Each row comes from the steps of one walk. Every step used is in the known rows, and no mark comes twice. Write the walk behind each row, first mark first.
Known rows:
w -> z: [ 14.0 -28.7   2.0   8.1 -10.6  11.7  12.0  -7.9  -4.0  -4.2 -18.8   3.2
   6.6   4.7   3.6  -7.5 -14.8 -12.9   3.7 -17.5   2.4]
k -> r -> y -> w -> z: [ 43.6  -8.7   0.4  24.0  21.6  24.0   8.3  -5.2  -1.4   0.1 -30.1   0.9
   6.0   0.6  30.8  -0.7   6.4  -5.3 -16.4 -11.3  -1.9]
u -> r -> y -> w: [ 10.6 -16.8  25.2  40.2  10.1  18.9  20.8  -8.7 -26.7   1.7 -22.9  -2.2
   8.1   1.6  47.1   9.4   2.1  -1.2  -7.0 -17.3  -2.5]
e -> k: [ -2.0 -23.6  -2.5  13.0   1.6  18.7  14.5  -6.2 -25.7  -8.4  -6.1   2.6
  11.2   9.0  35.0  -3.3 -11.8 -12.9  -5.4 -23.4   8.2]
r -> z: [ 20.0 -18.9  23.0  20.3  12.6  10.7  23.4 -10.3 -26.0  -4.5  -4.5   8.9
  14.1   9.3  19.7  -2.8 -13.7 -14.8   6.7 -14.8   0.7]
e -> y -> w: [  9.9 -17.6  19.9  20.8   5.5   3.3  25.2 -22.6   8.2  -9.3 -13.3  28.9
   6.9   5.2  24.6   8.3  -0.7  -7.2   2.3 -36.1  14.8]
u -> r -> z -> e -> k: [  9.8 -26.3   0.6  29.6   6.7  32.4  24.7   4.0 -55.9 -12.8 -27.5   5.3
  22.0   2.3  62.9  20.6 -22.7 -20.9 -20.7 -26.7   8.7]
k -> r: [ 21.4 -17.9  44.1  18.1   3.1  15.1  20.2   0.5  -4.4  -6.5 -13.0   8.8
  12.1  10.2  32.0 -10.4  -3.1  -7.3   1.9 -17.2  -2.9]
r -> z -> e -> k -> w: [  7.2 -23.7 -17.1  17.8   4.3  31.4  26.8  -6.7 -61.5 -20.3 -15.8  17.6
  20.6   7.8  59.1   8.5 -22.1 -15.9 -33.2 -28.1  14.1]
z -> e -> k -> r -> y -> w: [ 29.0  -6.7  -4.2  28.2  22.9  34.3  17.5   1.1 -16.4  -7.7 -24.5   8.9
  21.5   2.1  79.1  14.2   4.1  -4.9 -36.0 -29.8   8.6]
r -> k: [ -4.0 -28.8  31.5  18.3  -8.7   0.1  16.7  -8.6   0.6  -0.7   0.5  20.9
  14.7  14.1  28.0  -4.1  -9.4 -15.3  18.0 -20.0  -0.4]
r -> z -> e -> c: [ 20.3 -16.3  25.5  27.9  -7.2  13.6  43.8   0.2 -30.1 -14.3 -13.4  17.7
  17.5   4.2  26.5  11.2 -20.8 -11.5   0.4 -31.2  10.9]
e -> y -> w -> k -> r: [ 19.7 -12.5  38.9  24.0   1.4  10.1   9.7 -10.8  21.3  -9.1 -27.8  31.6
   9.3   5.6  30.9  -4.1   1.6  -8.7  -7.3 -15.2   7.2]
k -> r -> y: [ 38.3  -7.5  35.4  27.3   5.2  16.9  17.9   4.2 -20.6   0.3 -13.3   5.0
  12.3   6.9  42.6 -16.2   1.9  -0.1  -7.9 -12.7  -6.1]
z -> e: [  5.1 -28.0  32.4  12.7 -19.2  12.4  25.3  -3.9  -1.1  -9.5 -14.0  15.5
  19.0   7.8  37.3  -0.5 -14.2  -9.1  -3.1 -33.1   7.0]
e -> y -> w -> k: [  1.3 -18.2  28.0  19.8  -8.4   4.8  10.2 -20.3  18.1  -7.3 -19.3  28.7
   8.5   5.4  18.0  -2.2  -4.8  -9.3  -0.9 -20.2  11.8]
y -> w -> k -> r -> z: [ 23.9 -11.5  35.7  26.9  25.9  20.8   8.8  -8.6   5.6  -3.0 -21.3  13.3
  16.7   8.7  34.8  -0.6  -2.3 -15.9  -5.9   0.8  -3.7]
u -> r -> z: [ 15.2 -25.0  29.9  33.5   8.4  17.9  26.1  -2.4 -40.8  -4.5 -19.7   2.6
  12.3   5.8  31.7   6.5 -15.7 -16.1   4.5 -13.5  -3.5]
r -> y -> w -> z -> e -> c: [ 27.6 -11.9 -11.3  28.1  -9.1  19.2  29.3  -5.7 -13.7  -8.1 -29.5   8.5
   7.9  -5.3  25.1  16.2  -7.6  -1.4 -15.4 -31.1  11.5]
w -> k -> r -> z: [ 29.8 -14.3  43.2  23.4  10.4  18.3   8.3   0.9 -12.3  -3.7 -18.5  11.7
  17.0   9.9  28.2 -13.5 -11.9 -16.3  -2.6   4.7  -6.6]
u -> r -> z -> e: [ 15.7 -27.9  31.3  32.1  -3.7  22.4  31.1   1.8 -35.7  -9.4 -28.5  11.0
  20.6   3.2  48.4  15.5 -20.2 -17.9  -7.5 -23.7   1.9]

Which walk is each row?
[ 21.2 -20.4 -23.2  12.6  14.7  36.0  10.8  -2.8   3.4 -13.4 -37.5   6.8
  16.4   0.3  55.5  21.7  -5.2 -17.0 -30.7 -32.9  12.8] => y -> w -> z -> e -> k -> r
[ 21.1 -30.2 -10.4   8.9 -33.1  13.6  27.0 -10.9 -21.3 -21.9 -35.3  35.8
   8.3   0.5  25.9  -0.2 -20.2 -10.3 -26.0 -39.8  18.5] => k -> w -> z -> e -> y
[ 26.5 -15.1  34.4  25.9  15.9  25.7  14.0  -4.4  12.5  -8.3 -30.0  21.1
  25.1   6.0  50.6  10.1  -7.0 -16.9 -17.0 -11.9   1.9] => y -> w -> k -> r -> z -> e
[ 14.4 -30.7   3.2   6.9 -22.8  17.0  17.9  -3.7   2.6  -9.3 -27.3  10.7
  14.5   2.2  21.7   1.9 -18.9 -14.7  -9.5 -29.5   7.2] => w -> z -> e
[  8.5 -29.4 -31.9   4.3 -13.6  26.4  12.0  -1.4 -15.4 -12.7 -28.2   4.4
  14.8   1.3  37.7   7.9 -20.7 -17.9 -22.0 -30.7  14.9] => w -> z -> e -> k
[ 12.0 -33.9  -9.3  11.5 -33.5   5.8  22.4 -10.2 -12.8 -18.1 -28.4  49.4
  14.1   4.9  32.2   5.5 -20.6 -16.9 -16.1 -37.5  17.3] => r -> k -> w -> z -> e -> y
[ 24.9 -23.5 -16.4   7.7  -2.1  34.2  11.0   8.4 -10.6 -14.0 -35.1   5.8
  16.4   1.3  49.8   5.8 -14.4 -18.0 -28.4 -29.2   9.9] => w -> z -> e -> k -> r
[ 28.4 -17.5  42.7  21.6  -3.5  22.6  13.9   5.9  -2.8  -8.5 -27.4  20.2
  25.3   7.7  44.6  -6.0 -16.6 -17.4 -15.5  -6.7  -1.6] => w -> k -> r -> z -> e
[ -8.3 -34.5  36.8  30.1 -13.2   6.9  19.5  -1.0 -19.1  -1.2 -14.4  14.8
  14.0  10.3  38.9   5.5 -10.7 -16.2  14.3 -16.8  -3.9] => u -> r -> k
[ 15.3 -11.3  16.9  27.3  12.1  13.2  17.9 -15.1 -10.2   1.4  -9.3   5.1
   9.5   4.9  36.2   0.2   4.9  -0.7  -4.2 -19.2   0.9] => r -> y -> w
[ 18.6 -16.5  19.1  23.7   2.3  11.2  19.0 -17.3   6.9 -11.8 -26.9  36.8
  20.7   1.9  35.8  13.0 -13.8 -17.5 -14.3 -23.3  15.8] => r -> z -> e -> y -> w -> k
[ 43.2 -13.2 -26.4  18.5   0.7  35.8   9.3  12.6 -28.7  -7.2 -37.3   2.2
  15.8  -2.1  60.1   0.9  -9.9  -9.7 -38.6 -22.4   5.7] => w -> z -> e -> k -> r -> y
[ -7.4 -32.2  23.2  17.2 -15.0   4.7  20.8 -12.5 -23.1  -8.5  -1.2  27.2
  12.3  16.7  33.9  -7.2 -11.1 -11.5   3.3 -20.4   2.0] => r -> k -> w
[ 46.5  -5.0   3.1  31.5   1.9  25.4  28.9   4.6  -7.7  -8.7 -37.0  11.1
  10.4  -4.8  37.7  15.8  -0.7  -0.8 -22.8 -27.2   7.7] => k -> r -> y -> w -> z -> e -> c
[  2.2 -37.6  -4.1   9.3 -28.9  14.7  18.2  -7.4 -13.8 -13.0 -23.6  29.8
  16.0   8.4  34.4   1.9 -20.6 -17.2 -14.2 -28.1   7.4] => r -> k -> w -> z -> e
[ 37.5  -7.8 -35.0  22.6  29.7  34.3   3.3  -2.2 -19.8  -2.5 -30.4  -4.4
   7.0  -0.7  49.1   6.2   4.5  -8.6 -30.2 -14.6   3.7] => e -> k -> r -> y -> w -> z
[  6.2 -31.1  -5.7   8.0 -17.1  16.9  15.6 -11.7 -29.5 -11.7 -21.4   8.0
   2.1   7.4  11.2 -11.7 -15.3  -9.3 -10.5 -16.6   3.8] => k -> w -> z
[ 10.4 -20.3  19.5  18.2  -5.6   7.6  29.5 -17.8  17.0 -14.6 -21.1  37.4
  15.6   2.5  39.9  17.2  -5.1  -8.8  -8.1 -47.9  19.7] => z -> e -> y -> w
[ 30.6 -11.2   2.7  23.6  32.1  28.1  17.2   2.0 -39.4  -9.5 -12.9   6.0
  15.7   8.6  48.7   1.1  -9.3 -18.4 -12.4 -13.2   2.2] => e -> k -> r -> z
[ 17.1 -19.1  10.6  15.0  -0.2  29.9  19.1   7.4 -15.3 -14.3 -21.2  12.2
  22.4   6.7  64.0   3.8  -9.9 -12.6 -24.3 -31.9   9.0] => z -> e -> k -> r
[ -7.9 -29.8  -8.3  11.2 -18.5  28.4  24.0  -5.4 -43.2 -20.7 -17.1  16.3
  18.1   9.0  58.4   0.9 -17.9  -9.4 -30.0 -36.4  15.7] => z -> e -> k -> w
[ 20.2 -22.1  24.8  19.9   1.2  15.5  29.0  -5.6 -17.2  -9.4 -12.3  16.6
  22.8   6.8  37.9   5.7 -18.9 -15.6  -4.7 -26.9   6.0] => r -> z -> e
[  2.2 -29.4  -7.8  29.4   0.0  37.6  30.2   1.5 -79.0 -20.1 -32.3  12.1
  19.2   4.3  71.4  17.2 -24.0 -17.0 -34.9 -25.4   9.9] => u -> r -> z -> e -> k -> w
[ 20.1 -15.0  39.9  21.6  -9.2  15.5  15.0  -7.2  28.5 -13.8 -35.1  38.6
  19.2   3.1  46.9   5.7  -2.9  -9.0 -19.3 -27.4  12.6] => z -> e -> y -> w -> k -> r
[ 17.7 -24.8   5.4  15.3 -30.1  14.6  32.7   1.2  -9.8 -14.4 -25.8   9.9
   9.9  -0.6   9.9   8.5 -22.0  -9.8  -3.4 -34.9  12.2] => w -> z -> e -> c
[  8.9 -16.5  44.4  20.4   6.3  18.8   5.1  -8.7  19.2  -3.2 -20.9  11.8
  14.0   9.7  33.3  -6.2   1.5  -8.8  -3.6  -6.0  -2.3] => y -> w -> k -> r
[  1.5 -32.5  -3.5  18.2 -37.3  11.4  32.2  -1.1 -27.1 -18.5 -23.3  31.3
  11.3   5.6  23.6   6.3 -22.9 -12.0  -9.1 -32.2  12.3] => r -> k -> w -> z -> e -> c
[ 33.9  -9.1   2.6  24.3   3.9  31.8  17.1  11.3 -31.4  -8.2 -22.4   6.5
  21.1   2.7  74.8  -1.3  -5.2  -5.0 -33.1 -25.0   4.9] => z -> e -> k -> r -> y
